Known rows, with every step that occurs
komem > kanorid > dase: -29 -15  33  43   7 -20  21 -38  37 -33  33 -22   5  30  30  31  26  16 -52  22  -2 -18   4 -11  40 -43 -20  -5   3 -26  26  29  -7 -50  19  31 -10 -10  40  32  31  25 -55   6  13
dase > kanorid > remiron > galur: -10  22   6 -23   2  17 -46  -9 -25 -18 -22 -24  19   8 -24 -34   2   9  23 -29  -7   8  13  26  -2 -28  23 -13   9  43 -13  -2  -1  63   4  -1 -19   6 -18  71 -24 -13  18  -2  -8
remiron > galur > dase > kanorid:   0 -18   4  11  -5  38 -23  17  28 -36  -2  12  33  25 -22 -11   5   6  46  -6  39  55  -2   2  -8 -30  21   1 -30  -2 -27 -17  31  44 -21  -2 -18  45 -34  23 -14 -25  13 -18  21
dase > kanorid > remiron > bovi > rekag:   6  46   9 -12  -3  -1  -2 -56 -29   1  15 -34 -29 -61   1 -36 -15 -42 -15   4 -29 -59   6  12 -15 -19  17 -12 -10  57  16 -33  -1  25   1  27  65 -12 -16  16 -15  23  30   2 -43
dase > kanorid > rekag > bovi > remiron:   2 -34   8 -42 -35  27  15  34  16  37 -16  -6  -8 -91  30 -14  25 -45  10  14 -64 -25 -39 -34 -13  39   7 -22  -6  17   2  26 -13  -8  29 -29  19  -3 -16 -11  -3  33  14  10 -37
komem > kanorid > remiron > galur > rekag > bovi:   8  16  23 -38 -20 -49 -15  40 -53 -10 -11   7 -42  23 -25 -23  48 -19  -2   0  65  -9   4  43  22  24 -25  41  15  11  12  54  25 -17 -28  24  -5  31 -16  59 -11 -47 -28 -46   1
kanorid > rekag > galur > dase:  11 -20  -8  20  10 -17  31  38  65  -8  -2  26   1 -16 -12  51 -54  25   9  15 -61  53 -29  -4   8  20  -5 -30  -8 -60  -1 -24  31 -19  13 -27 -41  13  26 -82  18  11 -20  11  39
bovi > remiron > galur > rekag > kanorid:   0 -23 -58 -26 -47  34 -96   6 -20  20 -87  25 -13  18 -16 -22  39  12  37   0  89  67   2   2 -28   0  13  21  49  22  22 -18  15 -24 -41 -32 -14  42 -55  22 -25 -47 -13 -24  34
kanorid > remiron > bovi > rekag > galur > dase:  34  52  27   4  16 -37  13 -35 -54  -9  -7  35 -54 -49  32  39 -60 -28  32 -12 -15 -16  14  14  35  21 -13  23 -10 -39   1 -60  34   3   8   7  16  11  10 -66   7 -17 -19 -20 -30
galur > dase > kanorid:  -8 -18  28  28   8  43  28 -10  51 -34   3   7  50  31  -1  -2   3  -5   9  20  16  15  15  -8  19 -27  33 -19 -29  10   3 -31   2   7   7   3   1  13 -12  17   1  -5  -7  -1  26
galur > remiron > bovi:  25  58   7 -45  28  18  33 -19 -39  12  49  -2  40  17  65 -14 -14 -29  -4 -34  44 -47  18  -2 -30 -37 -21   0   4 -16 -13 -21 -39  10 -16  35  33 -50  -2 -23  -6  29   2  21  -6
bovi > dase > kanorid > remiron > galur:  19 -15   4  11  12  21 -53 -16 -34 -15 -21  -5  27  34 -46 -24  33   9  24 -26 -14   3  38   0  26 -11  38 -18 -15  29 -19   9  -4  27  -4   2   0  29  -1  74 -29 -22  27 -36 -31
remiron > bovi > rekag > galur > dase > kanorid:  29  -7   2  21   0  -4  -7  -9  39  -4  24  18 -35 -51  -8  15 -42   4  53  17  14  30 -11  13   5   3   2  14 -12  -1 -11 -37  46  33 -27 -10  56  30 -11 -63  15   6   8 -14 -30
galur > rekag > bovi:  25  22   8 -16  -5  -4  31  14  12  -6   0   9 -23  31  -2 -28 -14  -9 -41  26  41  16  -4  -8 -11  19 -11  15  -4  19  33   3  17 -70 -17 -35 -44  -9 -26 -35   3   2 -18 -38 -26
dase > kanorid:  -9 -21  -9   7   5  38  -7 -12  65 -15  16 -41  34  23 -16 -41  -4  21 -20  11  -1  14  -6   1  -8 -37  23 -24   2  36   5 -12 -10   2  -5 -31 -12 -16 -10  22  -2  35  19  11   6
komem > kanorid:  -6 -29 -10  23  -1 -14  10  11  62 -21  32 -45   6  45   1 -18  33  32 -49   1  38 -29   0  32  16 -53  -5 -14  26   1  13  18 -16 -42 -21  11 -14 -18  17  35  18  44 -21   8  49
rekag > galur > dase > kanorid > remiron > bovi: -42  19  37 -16  38  12  38 -28   0 -19   1  13  39 -18  20  42 -44 -19  78  -7  -4 -19  19  41  42  17  -4  20   3 -23 -19 -30  14  56  14   5  34   1  27  -2  12 -32  -8 -16 -30
rekag > kanorid: -41 -23 -27   0   1  32   2   5  53 -27 -30 -35   4  83 -10 -34 -17  32 -45   5  29  -9  11   8 -21 -37  23 -21  17  16  14 -16 -35 -17  -3 -29 -15 -14 -24  29  14  11 -12  19  64
kanorid > remiron > bovi > rekag > galur:  32  50 -12 -19  15 -44  -7 -30 -51   8  10  -5 -72 -44  18   1 -65  -3   3 -18 -12 -14   4  33  11   7 -23  18  21   5   6 -38  18   8  -1  -9  15 -20  10 -51   3  35   2  -4 -60
remiron > kanorid > rekag > bovi: -46   1   0  16 -12 -18  68  61  29  17   9 -21 -40 -15 -26 -12  -2 -13 -77  22 -36 -10 -34 -13 -94  46 -23   7 -23  29  -4  53  -8  11  22   2 -45 -21 -17 -20  26  38  43  44  13
dase > kanorid > rekag > galur > remiron > bovi:  -7   7 -11 -52   2   9  16  13  18  41  52  -8  47 -51   5   7 -41   2  48  -4 -36   8 -39  18 -19   9 -23 -14   8 -18 -42  12  -8  55  -6  16  82 -28  17 -50  -7   7   9  42  -4
kanorid > remiron > bovi > dase:   8  39   9   8  42  -2  38 -63 -49   3  19  -6   3  26  26   8   1 -39 -23 -36  -4 -67  47 -10   6  -1  -3 -13 -16   5   7  -6 -23 -22   9  19  17 -32  22   1   5  32  27 -21 -50
kanorid > remiron > bovi: -14  66   3 -30  38  -5  46 -59 -39  -6  14 -30  -8  -8  47  -4 -29 -46 -28 -37  -4 -66  23  18 -28 -24 -21  -8   8   7  18 -24 -24   9  14  11   9 -37   3   4   1  49  13   8 -23
remiron > bovi > rekag > kanorid > dase: -31  16 -12  18  -5  -4   7 -66   1  -4 -12 -10 -66 -12  14  10 -43 -18 -55  24   8 -24   3 -37 -40 -20 -15   7 -14   5  38 -18   5 -18  15  13  55  12 -16 -23  34   8 -11  10 -17
dase > kanorid > rekag > bovi: -14 -20  14 -23  -8   9  51  51  61   4  19 -25 -14 -42 -21 -38 -17 -17 -36  19 -59 -11 -34 -14 -31  16   7 -30 -30  24  -2  43  -1   2  17 -19   8  -4 -17 -19   8  33  23  23  -3
remiron > galur:  24  19 -42   4   8   0 -35  23   2 -18   6 -10 -10  29  -4 -31 -13  26 -11 -33  39  53  -6  17 -61 -43  -7 -12   9   9 -11  -2  14  12 -24 -35 -66   8 -23   0  -9  40  22  -4   6
komem > kanorid > rekag > galur:   3 -50 -35  20  -8 -48   2  50  85   3  33 -39 -24  -8 -35  21  -8  64 -18  14 -27  17 -54  38  22  -5 -26 -20  35 -43   1  50   8 -32 -13 -15 -11   5  54 -39  36  42 -22  26  64
bovi > remiron > galur > rekag:  42   9 -48 -25 -31  14 -86 -11 -52  28 -30  30  -7 -32  15 -18  31   2  39 -14  53  77  -5  -4 -23  -1  -6   8  37  17  20 -11  33 -41 -45 -29 -46  27 -32 -15 -38   2   1 -31  -9
galur > dase > kanorid > remiron > bovi: -49  35  51 -12  29  26  62 -60  -8 -25  -2   2  42 -22  35  10  -6 -70  27  -6  -9 -64  36  11  14 -13   8   0 -22   8  -6 -34  -3  41  20  40  41   1  -2  24  -1 -14   9   0 -15
galur > remiron > kanorid > rekag > bovi: -13  26  32 -15 -16  -9  59  73 -31  28  13   8   5  -7   6 -13  20 -37 -46  14 -21 -36 -18 -21 -47  43 -18  26 -27   0 -19  36 -40  28  26  42  -5 -42  -6  -3  -2 -27  20  56  15

Rows
 47   7  -9 -14  35  -6   5 -13 -34  21  57  35  33  35  30  15 -16  12  40 -39  48 -21  36  -1  38   6 -16  26   7 -51 -37  -3 -23  -4 -27  15  31 -30  49 -52   4  -2   5 -30 -43 | rekag > galur > remiron > bovi > dase
 45 -23  14  48 -18   5 -38   3  39 -26  -6  25 -24 -13 -35   8 -31  44  37  38  -7  60 -10  -1  48   4  37   7 -15  -3  -5 -50  43   5 -15 -31   3  37  -2 -38  -4 -22 -16 -20  -1 | bovi > rekag > galur > dase > kanorid
  8  -8  -5 -35  -5 -39  36  35  18  34  75 -11   9 -29  23  33   5   1  20 -15   9 -34 -33  41  -3  -8 -54  -4  25 -65 -32  32 -12   3 -19  47  76 -28  40 -54  22  19 -21  42  41 | komem > kanorid > rekag > galur > remiron > bovi
-65  25  25  68  11   3  29 -41   4 -18  10  -4  28  22  17  23   3  25 -53  27 -21  15   9 -39 -33  -7 -22  16  -7  12  20   6 -13   7  34  18 -48 -21  27  19  21   2   2  35  -7 | remiron > kanorid > dase
  0 -47  41 -21 -33  37  38  26  12  25 -28  35   4 -92  33  27  24 -81  40  25 -47 -31 -20 -49  21  50  18 -12 -38 -19  -5   5   7  -9  42   4  36  20 -16 -21  -6  -6   3 -15 -19 | galur > dase > kanorid > rekag > bovi > remiron
-36  29  12 -18  18 -29  50 -42  -8 -14  35 -52  -3   6  38  -3  18 -31 -21 -27  33 -93  19  50   1 -36 -32  -1  27  -5  16  19 -29   8  -4  54  38 -27  17  50  21  35 -12  13  13 | komem > kanorid > remiron > bovi
  3   2  35  14  -7  -7  58  58 -33  29  21  28  10  18 -24   5  55 -29 -41  16 -23 -38   5 -50  -2  61   4  24 -48  -2 -29  46 -53   4  18  44   8 -25  10  -3  -4 -38  32  19   0 | galur > remiron > kanorid > rekag > bovi > dase
 18  34 -20 -45  15 -17  29  28 -12  42  53   5  14 -37  30  15 -53   4  25 -23 -26  -7 -36  15 -33   7 -44  -9  13 -52 -29  -5  -3  21  -8  11  35 -32  32 -82  -2  28   2  43   6 | kanorid > rekag > galur > remiron > bovi
  7 -15 -41  24 -29   6 -38   5  42 -17 -36 -29 -60  44 -33 -46 -17  29 -63  33  19   4   4  -4 -14 -26  39 -14   0  42  35 -30  -1 -36  -7 -24   5   1 -48  10   9  -1  -5  10  48 | bovi > rekag > kanorid
  0 -38 -20  18 -15 -30  31  21  75   3  39 -50 -12   2 -17  -4  31  10 -68  18 -31 -25 -33  19 -17 -37 -14 -47   4 -12  23  45  -3 -41  -4  23  -2 -11  13  -2  23  59 -11  43  79 | komem > kanorid > rekag
 29  21 -38  -4 -11 -13 -57   6 -14 -10  -8   5 -10  26 -29 -40 -11  30  -6  -2  54  81 -12  13 -57 -21  -5   1  13  31  24  -1  45 -25 -54 -30 -61  26 -44 -19 -24   3   7 -14  14 | remiron > galur > rekag
-45   2 -11  -7  28  15  32 -45 -12  -4 -33 -14 -12  68  -8   2   3 -28 -27 -25  29 -96  58   0   3  -5  18   1 -11  18  18   9 -51 -12  14  12  44 -17  -7  38  15  -7  19 -15  -1 | rekag > kanorid > remiron > bovi > dase
 24 -73 -26  38   0   2 -13  24  79  14  18 -11  17 -12 -68  12 -13  68  12  21 -65  43 -19 -14  29  20  22 -38  -8  -8 -10  35   9 -15  -6 -47  -2   7  49 -42  15  19  28  -4  -3 | bovi > dase > kanorid > rekag > galur
 23 -39 -25 -43 -45 -33 -14  73 -15  33   0   2 -56 -71  18  -2  70 -41  14 -17  13  -8 -43   9 -23  22 -37  10  16 -24 -14  80   7   3 -10  20   4  33 -12  16  -1  29  -1 -12   6 | komem > kanorid > rekag > bovi > remiron > galur
 15 -24  31 -38 -25  42 -16  41 -39  -1 -45  59   5 -47  31   3  45 -56  88 -16  42  17   3 -14  18  22   6  43 -12 -10 -36   5  13  47  -6  -5   2  54 -42  37 -27 -36   1 -57 -45 | rekag > bovi > remiron > galur > dase > kanorid
 -3 -37  19  28  13  24  -6  22  67 -27  -4  19  45  23 -18  24 -35  47  52  19   6  52   1  10  52   2  17  10  -2 -21 -21 -32  20  13   0 -32 -15  22  22  -8  10 -25 -15 -14   3 | rekag > galur > dase > kanorid
 -11  -19   12   12   28  -33   42  -49  -18   -4   39  -31    5   32    6   17   53  -38  -18  -22   39 -107   50   30   39  -19  -13    4    8    0    9   38  -33  -29   -4   58   54  -19   40   40   25   27   11  -25   -6 | komem > kanorid > remiron > bovi > dase
 37 -22  11  13  24   3  36  27   4 -16  12  13 -28  54  -3 -15   8 -10 -43  -7  21 -25  27 -32  28  20  10   1 -35   5   6  28 -19 -51   9 -31 -40 -12  13  -5  13  35  12 -46 -56 | rekag > bovi > dase
 17 -38  -7 -12 -35  40 -41  15  -4  20 -41  35   9 -91  10  29  34 -43  76  -3 -29  44 -33 -27 -28   5  18 -37 -17 -18 -15  -1  28  39   8   4  19  54 -28  -4 -31 -13  16   1  21 | bovi > remiron > galur > dase > kanorid > rekag
 16   0 -33  24  38   0  29 -40   9   5  41 -10  -4  29  15  -5  -1 -17 -25 -27  39 -34  35 -19 -33 -21 -11 -13 -14  13   5   9 -14 -30 -20   1   6 -23  -2 -37  12  71  39 -24 -34 | remiron > bovi > dase
-40  14  48  11 -28  -5   2 -35 -63  29 -30  54  -4 -41  40  37  49 -35  -4  47  22  16   8 -58   0  76 -33  73   5  26  39  16   2 -36  24  10 -34   2   0   9  -6 -51 -24 -20 -83 | galur > rekag > bovi > remiron > kanorid > dase
 33 -12   2   6 -10   8 -73 -27 -49   2 -33  17  22  23 -71 -22  51  10  35   9  14  43  38  -4  34   9  46  -5 -14  43   8  14  26  -9 -28   3   0  36 -17  44 -41 -59  22 -46 -26 | bovi > dase > kanorid > remiron > galur > rekag
-17  38   9  13   5  11  11  13 -29   2  18 -10  55  56  13 -24  28  17 -32  -3  34 -13  17 -11 -27 -12   2  28   4  14 -22 -12 -54  28  -1  43 -12 -43   2  31 -17 -29  10  52  37 | galur > remiron > kanorid
  6  31  -4 -13   2 -24 -30 -33 -21   8  10 -14 -37 -70  -9 -16 -53   8  32  -2 -23  -7  -9  31  30  10   2   6  12  33  -6 -25   8  36  -3  -3  49   0   8 -23   3  20  16  -4 -54 | dase > kanorid > remiron > bovi > rekag > galur
 77   1 -33  26  -3 -27 -52  19  15  -5  16  -2 -65  -5 -18 -23 -48  67 -19  10 -14  54 -19   8  19  -5   7  -1  15  -3   9 -35  36 -34 -24 -47 -41  -1   3 -55   5  39  -8  -5 -11 | bovi > rekag > galur
-29  15  59   3  14  34  31 -31  -4 -41 -31   5  52  23  11   5   3 -33  15   9 -34 -28  37   2  57 -14  41 -15 -19   3   4 -50 -13  21  37  14   3   2  -4  51 -14 -48 -19  -3   8 | galur > dase > kanorid > remiron
 12  50  -8 -18  17  -9 -28  -1 -52 -28 -16 -11  -7  20   9 -28 -19   5  -8 -47 -12   6  17  17  -6 -19   1 -12  14   8   0 -10   2  23  10 -11 -49  -2 -18  37 -21   5   7  -8  -4 | kanorid > remiron > galur
-10  -9  -6  47 -22   2 -27 -48  10 -18 -32  -4 -51  20  -4   4 -22  20 -71  45 -16   7   6 -48   9 -14  29 -16 -21   1  47 -27   5 -46  23 -10   8  12 -11  -7  15 -21 -39  13  10 | bovi > rekag > kanorid > dase
 41  -2 -37 -16 -20  15 -63   3 -44   8 -19  15  -9 -23  39 -21  20   3  30 -46  34  41  -1   1 -22 -20  -3   1  33   5 -10 -15   6  10 -19 -23 -49  10 -11  12 -26  28  12 -23 -21 | bovi > remiron > galur
 49  18 -49   5  11 -40 -26 -16  12  11  48 -12 -67 -44   9 -15 -64  30  -5   0  22  23 -21  27 -29  -6 -26  14  16  11   7 -21  33   2 -37 -36   2 -11   5 -85  16  62  12  -7 -44 | remiron > bovi > rekag > galur
  4 -21  27  21  16  30  -2 -39  -9 -15  -5 -17  39  37 -27 -13  30   5  -8  -4 -40 -45  45 -16  65  -5  51 -25 -16  33   5  -6 -31 -15  23  -1   6  -8  20  61 -21 -14  14 -26 -29 | bovi > dase > kanorid > remiron
-25 -13 -22 -12 -39  22 -81 -46 -53  23 -90  46 -17  -4  13  30  27   7  37  10  47  64  10 -39   1  14   3  24  17   0  38  -8  26 -37  -3 -21  -2  46 -28  30 -20 -66 -42 -29   1 | bovi > remiron > galur > rekag > kanorid > dase
-57  10   3 -16   6  24  11 -13   6 -29 -59 -30   6  79  -5 -19 -17   4 -44  -6 -13 -49  34  17  23 -12  32 -16  18  10  16 -29 -44 -11  33 -12  -8 -24  -7  72   2 -28 -20  15  47 | rekag > kanorid > remiron
-30 -18 -28  24 -25   6   2   4  -7  46 -14  -7  -4 -67  14   7  40 -17 -27  10 -40   4 -26 -22 -67  26  -8 -12  17  15  11  10 -30   5  21   7 -30 -16  -1  -9 -12  33  33  61  35 | bovi > remiron > kanorid > rekag
-39 -15  -5  59  -4 -24  35  46  49  -2  -4  20   5  -8 -35  51 -24  38  -8  22 -35  57 -31  -1 -30  44 -16  15  -7 -32 -16  -9  24  32  13  -3 -52  13  20 -55  20 -17  12  45  56 | remiron > kanorid > rekag > galur > dase
 32 -25   0 -16 -16 -37  10  60  21  17  38  -6  21   2  -4  17  19  41   8  -3 -18  -1 -35  26  59  -4 -17 -15  30 -62 -25  28 -20 -24  -4  24  20 -14  57 -23   7 -15 -46  42  66 | komem > kanorid > rekag > galur > remiron
 -4  29  -1 -32 -14  11 -64 -21 -36  -3 -30  -2  23   0 -52 -34  10  12  34   3   5  50   9  28 -11  -5  25   1  10  51   8  -9  39  19 -25 -11   2  27 -39  47 -45 -54   9 -18 -10 | dase > kanorid > remiron > galur > rekag
-21 -22 -45  26 -22 -12 -23  25  11  50 -18   5  -2 -71   3  31  10  42  19   6 -38  49 -38   0 -39  58 -25  17  40  -4  -5   6   0  18  10 -23 -44  -6  24 -32   7  22  14  41   8 | bovi > remiron > kanorid > rekag > galur
 -1 -42 -29   3  -8   4 -11  39  90   7  20 -19  14 -28 -42  -5 -45  64   8  23 -68  56 -50  13  -1   8   8 -38  10  -1  -5  11  15  13   0 -47 -13  -2  19 -42  12  37  11  29  16 | dase > kanorid > rekag > galur
-42  45  53  32   9  12  22 -35 -55  -2  15  17  64  39  46  26  26  11 -31  17 -11  -8  22 -47   8   3 -12  27  -8  -4  -9 -18 -34  24  32  61 -14 -30  37  38  -6 -49 -22  48   1 | galur > remiron > kanorid > dase
-35  34  50  34  18  -9  -1  -9 -40  -1  18  37  62  35  30  50  -7  53   6  12  -8  36   8 -21  39  28 -22  55  12 -40 -28 -14 -26  34  32  22 -28 -28  56   8   5 -63 -39  27 -29 | rekag > galur > remiron > kanorid > dase
-40  -3   8  15 -11  23  -7 -53  31 -13 -51   6  15  61 -13  22 -17  27 -42  54  17  32  12 -36  14  -3  10  -1   6   6  59 -14  14 -73   9 -13  -6  13 -11   2  18 -51 -52   0  21 | galur > rekag > kanorid > dase
 13  -4  17 -23  22  46  25 -30 -17  19  52   5  72  26  13 -12  40 -31  25 -18  37 -49  43 -23  18 -27  19   3 -24  18 -30   1 -48  15 -24  49  85 -27   6  -4 -13  -9  36 -10 -37 | galur > remiron > bovi > dase > kanorid
 -2   6  -6  -6   0 -33 -29  16 -24 -30   6 -29  -4  36  -5 -20  45  18 -16 -38  26 -25  13  53  14 -39 -10  -5  22  -3  -9  31  -5  15 -13  29 -18   8   4  80   4  -5  -8  -6  36 | komem > kanorid > remiron > galur
 26 -65   3  21  -6 -37  53  49  53   9  35 -13 -48  10 -33  14  60 -21 -56  18 -10 -60 -18 -17  20  21  -6 -18 -38 -20   6  86 -17 -64  -5  24   6   2  20 -13  28  27  11 -17  14 | komem > kanorid > rekag > bovi > dase
-21  -3  58  -6  19  12  10   0  12 -35 -25  19  43  23   0  29 -29  25  58   0 -34  18  24  21  97  17  28  16   1 -32 -20 -44  20  29  25 -18 -12   9  26  26  -8 -61 -32 -15 -16 | rekag > galur > dase > kanorid > remiron
 22  54 -12 -22  -4 -17 -50 -20 -74  -4 -33   5  -4  21 -20 -28  -6   4   2 -13  18  41  11  13 -18  -2   7   2  16  18  23 -17  31 -18 -21 -16 -42  17 -33  17 -28 -23 -10 -10  -7 | kanorid > remiron > galur > rekag
 44  -9   5 -28 -28  -1   6  61 -50  22 -40  66 -52 -74  45  26  11 -82  37 -19 -16   6 -24 -27 -26  42 -19   5 -29 -50 -11  16  35   2  20  -6 -15  40 -33 -34 -16 -11   4 -26 -13 | kanorid > rekag > bovi > remiron > galur > dase
-35  23 -17 -27  -5  19 -34  10 -21 -32 -70 -19 -15  68 -24 -28 -16  15 -16 -40  21  -7  20  34 -16 -18  22   2  21  10  -6  -5 -12  30  10  -8  -8  11 -31  76  -9 -39   1   2  42 | rekag > kanorid > remiron > galur
 22  18  -5  16  12   4  -3  15  -9 -34 -17  27  -5  37   3   5  -6   3  19 -22  37  43   6   2 -37 -35   2   2 -15 -29  -8 -26  36  13 -15  -7 -49  35 -24  -1  -6  -5   4 -16  25 | remiron > galur > dase
 12 -52 -39  14  15  -8  13   0  68  32  50  -8   6 -45 -40  25 -29  22  31   8 -36  14 -23   0 -20  16 -10 -28  -5  -6 -17  39   8  14 -21 -19  49   0  35 -75  20  54  43  -1 -30 | remiron > bovi > dase > kanorid > rekag > galur
